Each row was made from one path, in order. Every step used is in the known rows, and no mark comes twice. Write each row's path.
Known rows:
g/f/a/q: [14, 8, -22, 36, -9, -30, 16, -21, -32, 51, -17, -10, -19, 19, -9, 13, 38, 7]
a/q/j: [7, 23, 3, -8, 9, -14, 5, -6, 13, -20, -43, 2, -1, -9, -10, 0, 5, -2]
a/f/j: [12, 40, 3, -30, 23, 3, -16, -5, -26, 6, -45, 29, 7, 22, -19, -8, 3, -22]
w/j/f/a: [35, -32, 0, 4, -15, -22, 28, -1, -38, 34, -32, -17, -15, -1, 2, 19, 12, 23]
j/f: [38, -2, -5, -13, -14, 12, 17, -32, -76, 13, -32, -34, -7, -12, -16, -2, 21, 14]
w/g/f: [29, -29, 1, 24, -16, -13, 31, -14, -63, -3, -20, -17, -10, 9, -25, -11, 21, 3]
f/j: [4, 35, -15, -31, -4, -9, -15, 5, -15, 1, -62, 21, -6, 21, -15, 4, -5, -23]
q/g: [26, 1, -4, -16, 3, 8, 1, -10, -5, -32, -46, 19, 1, -4, -13, -3, -8, 7]
a/q/g/w: [13, 47, -2, -9, -8, 9, 14, -25, 24, -29, -33, 24, -24, -35, -13, -1, 18, -9]
g/w/a: [2, 17, 11, -32, -15, 28, -8, -25, 1, -37, -12, 13, -49, -16, 4, 7, 23, 13]
g/w: [7, 38, 2, -32, -18, 21, 3, -20, -38, -14, -26, 22, -43, -10, 8, 12, 18, -19]
a/q/j/f: [29, 19, 2, 0, 2, -14, 22, -22, -18, 2, -41, -38, 10, -31, -19, -11, 21, 2]
w/j/f/a/q: [29, -21, -5, 24, -13, -28, 37, -11, -16, 43, -26, -29, -14, -10, -11, 16, 24, 34]
g/w/j/f: [42, -10, 5, -15, -21, 7, 30, -25, -52, -2, -27, -18, -35, -31, -2, 4, 26, -6]
q/j/f/a: [23, 21, 0, -16, -4, -26, 13, 12, -16, 22, -48, -6, 1, -11, 15, 9, 11, -8]
g/w/j/f/a/q: [21, 14, 0, 12, -25, -21, 41, -15, -8, 38, -20, -12, -41, -31, 3, 20, 38, 7]
f/a: [2, 17, -7, -14, -13, -4, 0, 6, -23, 22, -33, 24, -23, 19, 13, 27, 4, 11]
w/j/f/a/q/g: [41, -25, -4, 28, -3, -35, 37, -5, 23, 18, -38, -15, 4, -25, -18, 4, 12, 32]

Write each row's path:
[20, 3, -22, 23, 13, -31, -9, -20, 54, -20, -46, -6, 11, -2, -49, -28, 22, 2] => w/a/q/g/f/j
[9, 22, 31, -29, 11, 39, -9, -38, -11, -32, 4, 22, -35, -17, 1, -6, 32, 14] => g/w/a/f
[43, -18, -18, 13, 4, -10, 8, -27, -36, -13, -37, -3, 4, 4, -21, -18, 12, -9] => q/g/f
[8, 4, 5, 42, -6, -57, 36, 17, 17, 14, -30, -2, -1, 0, -10, -3, 24, -6] => w/g/f/a/q/j
[-6, 35, 1, 0, 4, -31, 4, 14, 34, 11, -42, 20, -8, 0, 10, 19, 5, -2] => f/a/q/j
[-5, 26, -9, 7, -12, -14, 8, -7, -3, 30, -25, 12, -23, 10, -1, 27, 17, 21] => f/a/q
[40, 1, 2, -6, -15, -17, 32, 2, 11, 4, -41, 15, -25, -37, 12, 8, 14, -8] => q/g/w/j/f/a
[9, 52, 17, -39, 24, 13, -21, -9, 59, -49, -39, 55, -6, -22, -14, -24, 11, -20] => q/g/w/a/f/j
[11, 15, 1, 7, -9, -24, 25, 6, 61, -8, -35, 42, -34, -25, 6, 19, 11, 0] => f/a/q/g/w/j
[21, 18, 29, -27, 21, 34, -6, -32, 29, -57, -9, 36, -17, -30, -6, -18, 21, 12] => q/g/w/a/f
[31, -29, -9, 35, 10, -9, 6, -46, 25, -27, -16, -23, 1, -13, -40, -24, 30, 34] => w/a/q/g/f
[37, -8, -20, 32, 6, -16, 17, -37, -13, -5, -29, -14, 6, -6, -37, -19, 25, 2] => a/q/g/f
[34, 15, -29, 2, 8, -33, -7, -3, -5, -4, -65, 14, 15, 15, -29, -22, 4, -41] => q/g/f/j
[21, 17, -30, -3, -1, -26, -9, -8, -45, 20, -53, -2, -4, 29, -22, -11, 16, -38] => g/f/j
[27, 4, 2, -9, -25, -13, 31, -4, -29, 28, -27, 0, -43, -21, 18, 21, 27, -4] => g/w/j/f/a
[24, 3, 3, 2, -2, -4, 24, -14, 39, -39, -35, 23, -27, -32, -15, -1, 11, -1] => a/q/g/w/j
[52, -12, 5, -11, -9, 2, 33, -20, -11, -27, -41, -3, -17, -46, -9, -11, 14, -8] => q/g/w/j/f
